Known rows, with every way that one mark hangs from another
[K_904 [K_828 K_126 K_421 [K_954 [K_471 K_62]]]]: [-2.95 -0.22 +1.07 -1.03 -3.76 -1.20 +4.16 -1.17 -0.33 -1.66 +2.41 -0.08 +1.18 +1.86 +0.68 -6.26 -1.01 +0.97 -1.13 -4.97 -1.71 +2.90]
[K_828 K_421 K_904]: [-0.25 -1.63 -2.44 +0.15 -2.30 -0.79 +0.00 -1.47 -1.06 -0.46 -1.42 +0.52 +1.93 +1.26 +0.89 -5.22 +1.33 +0.70 -4.11 -2.21 +1.07 +1.57]
[K_827 [K_828 K_954]]: [+0.79 -0.29 -1.84 -0.29 -0.52 -2.21 -0.75 +1.02 -1.49 +0.30 +2.15 +0.64 +2.57 +1.77 +1.53 -1.53 -2.28 +1.00 -3.68 -1.79 +2.75 -0.79]
[K_126 [K_828 K_62 K_421 K_904 [K_954 K_471]]]: [-0.52 -1.68 -2.59 +1.64 -5.46 +2.33 +0.21 +0.53 -2.65 -3.65 -1.72 +4.42 +4.00 +1.20 -0.25 -6.99 +1.15 +3.11 -3.47 -3.85 -0.69 +0.41]
[K_828 K_126 [K_421 [K_471 K_62]] K_904 K_954]: [-2.59 -2.38 -3.06 +2.11 -2.26 -0.21 -0.68 -0.74 -3.21 -1.85 +1.17 -0.28 +3.89 +1.32 +1.08 -6.62 +0.51 +2.72 -4.51 -3.95 -0.30 +2.98]
[K_126 [K_828 K_421 K_904]]: [+0.73 -0.30 -0.04 -0.53 -4.92 +0.98 -0.91 -1.33 -1.69 -2.16 -2.84 +0.44 +2.16 +0.29 +1.59 -5.60 +2.13 +2.26 -4.64 -2.25 +0.51 +2.01]
[K_827 [K_471 K_62] [K_828 K_126]]: [+0.39 +0.41 +0.87 -1.55 -1.48 -4.62 -0.70 +3.85 -1.63 -0.49 -0.07 -2.62 +1.33 +2.02 +0.71 -3.63 -2.21 +3.02 -3.70 -4.48 +2.23 +1.57]
[K_126 [K_828 [K_62 K_471]]]: [-0.44 +1.59 +0.40 -1.15 -0.63 +1.29 -1.90 +1.52 -0.18 -3.39 -0.53 -1.32 +0.54 +1.04 -0.77 -1.89 +0.39 +2.02 -3.05 -2.34 +0.47 +1.08]
[K_904 [K_828 [K_62 [K_471 K_954]] K_126 K_421]]: [-2.96 +3.76 +0.12 -1.66 +0.62 -0.20 +1.61 +0.77 -1.19 -2.03 +4.43 -3.05 +3.74 +2.89 -1.07 -5.72 +0.26 +1.46 -2.43 -5.11 +1.69 +1.05]
[K_828 [K_421 K_471]]: [-0.57 -2.12 +0.78 -2.42 +0.57 -1.87 +2.07 +1.08 -0.02 -0.46 +0.77 -1.05 +1.54 +2.32 +0.13 -2.57 +1.11 +2.05 -4.41 -1.24 -2.80 -0.22]
[K_828 K_126 K_421 K_904 K_954]: [-3.86 -0.86 -4.25 +3.95 -2.66 +1.47 -0.47 -2.93 -3.41 -0.96 +1.25 +0.64 +5.84 +1.36 +1.19 -7.35 +1.22 +0.17 -3.64 -3.70 +1.54 +2.31]
[K_828 K_62 K_126 K_904]: [-2.45 +0.67 -3.96 +3.14 +0.44 +0.67 -1.21 +0.74 -2.50 -2.00 -1.23 -0.73 +3.28 -0.72 +0.56 -5.97 -0.17 +1.47 -2.46 -3.73 +2.44 +1.13]
[K_904 [K_828 K_62 K_126 [K_954 K_471]]]: [-3.02 +1.61 +0.30 +0.89 +1.24 +0.60 +3.25 +0.98 -0.38 -1.84 +1.55 +0.80 +3.16 +0.47 +0.08 -5.36 -0.97 +0.51 +0.29 -4.39 -0.04 -0.59]
[K_827 [K_471 K_62] [K_828 K_421] K_954]: [+0.49 -3.11 -0.96 -5.03 -3.73 -6.47 -1.63 +2.17 -1.20 -1.03 +0.34 -0.68 +1.50 +4.88 +1.40 -5.51 -1.29 +4.30 -7.44 -4.43 +0.95 +2.70]
[K_828 [K_62 K_471] K_126 K_421 K_904 K_954]: [-4.79 +0.03 -6.11 +4.13 -1.50 +3.26 -1.71 -1.45 -3.94 -2.65 +2.24 +0.51 +7.00 +1.96 -1.11 -7.47 +1.89 +1.15 -3.55 -4.76 +2.12 +2.32]
[K_828 K_126 K_904 [K_954 [K_471 K_62]]]: [-2.52 -1.47 -2.12 +3.18 -2.96 -0.35 -0.12 -0.41 -1.88 -1.33 -0.89 +1.21 +0.27 +0.90 +0.80 -4.58 -1.72 +0.45 -0.69 -4.41 +1.13 +2.20]
[K_828 K_904]: [+0.47 -0.43 -1.32 +0.47 +0.42 -0.94 -1.44 -0.38 -0.22 +0.01 -2.82 -0.10 +0.42 +0.24 +1.24 -2.87 +0.12 -0.18 -2.76 -1.73 +2.34 +0.58]
[K_904 [K_828 K_62 K_126 [K_421 K_471]]]: [-1.96 +1.40 +1.30 -2.08 +1.73 -0.27 +3.36 +1.66 -0.94 -2.37 +1.73 -2.35 +4.82 +0.48 +0.59 -6.86 +1.61 +3.06 -3.27 -3.56 -2.01 +0.05]
[K_904 [K_828 K_62]]: [+0.08 +1.74 +0.57 -2.30 +2.38 -1.53 +0.89 +1.01 +1.44 -1.20 -0.14 -1.10 +0.92 +0.06 +0.67 -4.07 -0.82 +1.24 -2.12 -2.41 +0.90 +0.26]
[K_828 K_126 K_904]: [-1.89 +0.81 -1.36 +2.28 +0.11 +0.30 -0.78 -0.85 -1.78 -0.60 -1.78 -1.49 +2.09 -0.36 +1.52 -4.51 +0.49 -0.28 -1.95 -2.90 +2.54 +1.26]
[K_828 K_904 K_954]: [-0.70 -1.03 -3.40 +2.72 +0.36 +0.16 -2.44 -1.75 -1.11 -0.04 -0.88 +1.49 +2.45 +1.09 +1.29 -3.40 -0.31 -0.46 -3.14 -2.02 +2.89 +0.70]
[K_827 [K_471 K_62] [K_828 K_904] K_954]: [+2.45 -2.13 -1.23 -3.29 -1.48 -5.71 -4.69 +2.23 -1.37 -0.69 -3.69 -0.28 +0.99 +3.03 +2.71 -4.97 -1.40 +3.30 -6.26 -4.31 +4.41 +1.85]

Rows
[-1.33 +0.06 -3.63 +1.66 -3.97 +3.72 -2.97 -1.18 -2.95 -4.00 -0.22 +1.81 +5.47 +1.66 -0.49 -6.42 +2.32 +2.38 -4.84 -3.60 +1.41 +2.09]	[K_126 [K_828 [K_62 K_471] K_421 K_904 K_954]]
[-0.19 -1.18 -0.90 -1.51 -4.17 -3.57 -0.78 +1.93 -2.86 -1.81 -2.05 -0.16 -0.39 +1.09 +3.29 -4.76 -2.02 +2.17 -2.79 -4.74 +2.57 +1.41]	[K_827 [K_828 K_126 K_904] [K_954 [K_471 K_62]]]
[+0.65 -0.88 -2.27 -0.27 -1.18 -1.93 +1.38 +4.27 -1.73 -1.16 +1.45 +3.11 +2.47 +1.83 -0.26 -2.42 -2.76 +2.27 -2.07 -2.95 +1.08 -2.57]	[K_827 [K_828 K_62 [K_954 K_471]]]
[+2.68 +2.19 -2.79 -1.09 +0.36 -1.98 -3.10 +3.95 -2.81 -1.07 +0.52 -0.38 +2.44 +2.24 -0.26 -2.09 -1.47 +2.37 -3.64 -3.49 +6.40 -1.70]	[K_827 [K_828 [K_62 [K_471 K_954]] K_904]]
[-0.08 -2.68 -2.10 +1.29 -2.62 -1.67 -0.65 -0.02 -0.34 -0.86 -1.96 +2.72 -1.35 +1.57 +0.37 -3.07 -1.89 +0.60 -1.53 -3.26 +1.09 +1.68]	[K_828 K_904 [K_954 [K_471 K_62]]]
[-0.36 -0.04 -2.57 -3.32 +0.52 -2.41 -2.62 +2.41 -1.51 -2.15 +1.31 -0.92 +1.94 +3.02 +0.84 -2.26 -0.98 +2.26 -4.71 -3.17 +2.85 -0.19]	[K_827 [K_828 [K_62 K_471]] K_954]
[-0.41 -1.85 -1.39 +1.87 -0.61 -0.13 +0.10 -0.34 -0.63 -0.19 -2.11 +3.04 +1.05 +1.51 +0.60 -2.86 -0.36 -0.84 -1.01 -2.43 +1.36 -1.00]	[K_828 K_904 [K_954 K_471]]
[+0.48 -0.67 +0.56 -2.12 +0.84 -6.12 -1.82 +3.02 +1.08 +0.21 +0.39 -1.68 -2.02 +4.41 -1.01 -1.71 -3.34 +2.11 -3.86 -3.98 +1.84 +1.36]	[K_827 [K_471 K_62 K_954]]
[-1.29 -1.07 -5.68 +3.34 +0.57 +0.52 -2.93 +0.08 -1.87 -1.40 -0.56 +2.37 +3.80 +0.65 +0.14 -5.04 -0.63 +1.18 -3.61 -2.83 +2.87 +0.72]	[K_828 K_62 K_904 K_954]
[-0.91 -1.51 -1.29 -1.42 -4.94 -1.57 +1.34 +0.60 -4.10 -1.57 -0.94 +0.86 +3.70 +2.01 +3.05 -6.74 +0.78 +1.95 -3.95 -4.47 +1.34 -0.08]	[K_827 [K_828 K_126 K_421 K_904] [K_954 K_471]]
[+0.55 -1.67 -1.26 -1.16 -1.90 -3.12 -0.10 +1.73 -1.95 +0.42 +1.69 +1.26 +5.71 +4.42 +0.26 -4.84 -0.11 +2.58 -5.76 -3.39 +1.44 -0.39]	[K_827 K_471 [K_828 K_421 K_954]]
[-2.04 -2.04 -6.63 +2.65 -1.88 +0.61 -1.34 -0.86 -2.64 -1.98 +0.62 +2.98 +5.44 +1.58 -0.15 -7.32 +0.57 +2.17 -4.87 -3.41 +1.43 +1.65]	[K_828 K_62 K_421 K_904 K_954]
[-2.96 +2.28 +1.06 +0.97 +1.95 +0.31 +0.87 -2.04 -0.11 -0.34 +2.20 -1.90 +3.17 +0.30 +1.74 -4.68 -0.47 -1.00 -1.35 -3.15 +1.63 +1.12]	[K_904 [K_828 K_126 K_954]]
[+0.99 -0.92 +1.21 -2.69 +1.97 -5.26 -0.60 +3.56 +0.67 -0.47 +1.59 -2.29 -3.14 +2.99 -0.05 +0.21 -3.30 +2.70 -3.59 -2.31 +0.10 +0.42]	[K_421 [K_471 K_62 K_954]]
[+0.69 -0.78 +3.11 -2.95 -2.17 -0.31 +1.32 +1.07 -0.53 -2.31 -0.68 -1.11 +1.52 +1.27 +0.85 -3.01 +1.67 +3.32 -4.91 -1.34 -3.12 +0.27]	[K_126 [K_828 [K_421 K_471]]]
[-2.05 +4.61 +1.27 -1.11 +3.45 -0.66 +0.22 +1.59 -0.24 -1.81 +3.27 -3.83 +2.02 +1.93 -0.68 -3.54 -0.90 +0.44 -1.05 -4.54 +3.12 +0.09]	[K_904 [K_828 [K_62 [K_471 K_954]] K_126]]
[-1.24 +0.64 -0.39 -1.61 -3.36 +1.53 -0.57 +0.69 -1.12 -3.90 +0.59 -0.70 +2.34 +2.01 -1.20 -4.24 +1.70 +3.10 -4.27 -2.86 -1.15 +1.93]	[K_126 [K_828 [K_62 K_471] K_421]]
[-0.88 -1.53 -4.84 +0.78 -1.98 -0.21 -0.30 +0.33 -1.76 -1.83 -1.23 +1.40 +3.46 +0.97 -0.09 -6.73 +0.91 +2.46 -4.50 -3.03 +0.98 +1.42]	[K_828 K_62 K_421 K_904]
[-0.95 -2.51 +0.39 -1.12 -7.27 -0.87 +1.61 -0.05 -0.58 -2.86 +0.41 +2.23 -0.67 +2.49 -0.06 -3.99 -1.25 +2.65 -3.24 -3.42 -2.85 +2.93]	[K_126 [K_828 K_421 [K_954 [K_471 K_62]]]]
[-3.93 -1.68 -4.92 +4.14 -2.98 +1.95 +1.73 +0.20 -3.74 -2.46 +0.73 +3.18 +5.76 +1.48 -0.65 -8.17 +0.58 +1.69 -2.09 -4.94 -0.16 +0.59]	[K_828 K_62 K_126 K_421 K_904 [K_954 K_471]]
[-3.72 +1.76 -1.99 +1.15 +1.70 +0.91 -0.39 +1.22 -1.23 -2.29 +1.90 -2.46 +2.10 +1.45 -1.43 -2.95 -0.11 +0.56 -1.51 -3.64 +0.82 +1.18]	[K_828 [K_62 K_471] K_126]
[-0.91 -0.17 -1.36 -1.10 -4.04 +0.22 +0.32 +1.08 -1.29 -3.50 +0.22 +0.12 +2.26 +0.85 -0.33 -5.35 +0.55 +3.80 -4.90 -2.73 -1.58 +1.93]	[K_126 [K_828 K_62 K_421]]
[-2.51 -0.32 -2.39 +1.89 -2.77 +0.57 +0.66 -1.67 -2.64 -1.06 -0.46 -0.82 +3.71 +0.59 +1.10 -6.68 +1.68 +0.80 -3.49 -3.38 +1.22 +2.27]	[K_828 K_126 K_421 K_904]
[-2.26 +2.66 -3.08 +2.29 +1.70 +0.55 -2.42 +1.80 -2.76 -1.93 +1.04 -1.87 +2.94 +1.93 -1.00 -3.99 -0.53 +0.81 -2.04 -4.67 +4.50 +0.33]	[K_828 [K_62 [K_471 K_954]] K_126 K_904]
[-3.85 -0.53 -0.44 +2.46 -0.26 +0.19 +2.30 -0.05 -1.10 -0.51 +1.68 +0.72 +1.36 +1.77 -0.01 -2.52 -1.29 -0.80 -0.11 -3.26 -0.62 -0.38]	[K_828 K_126 [K_954 K_471]]
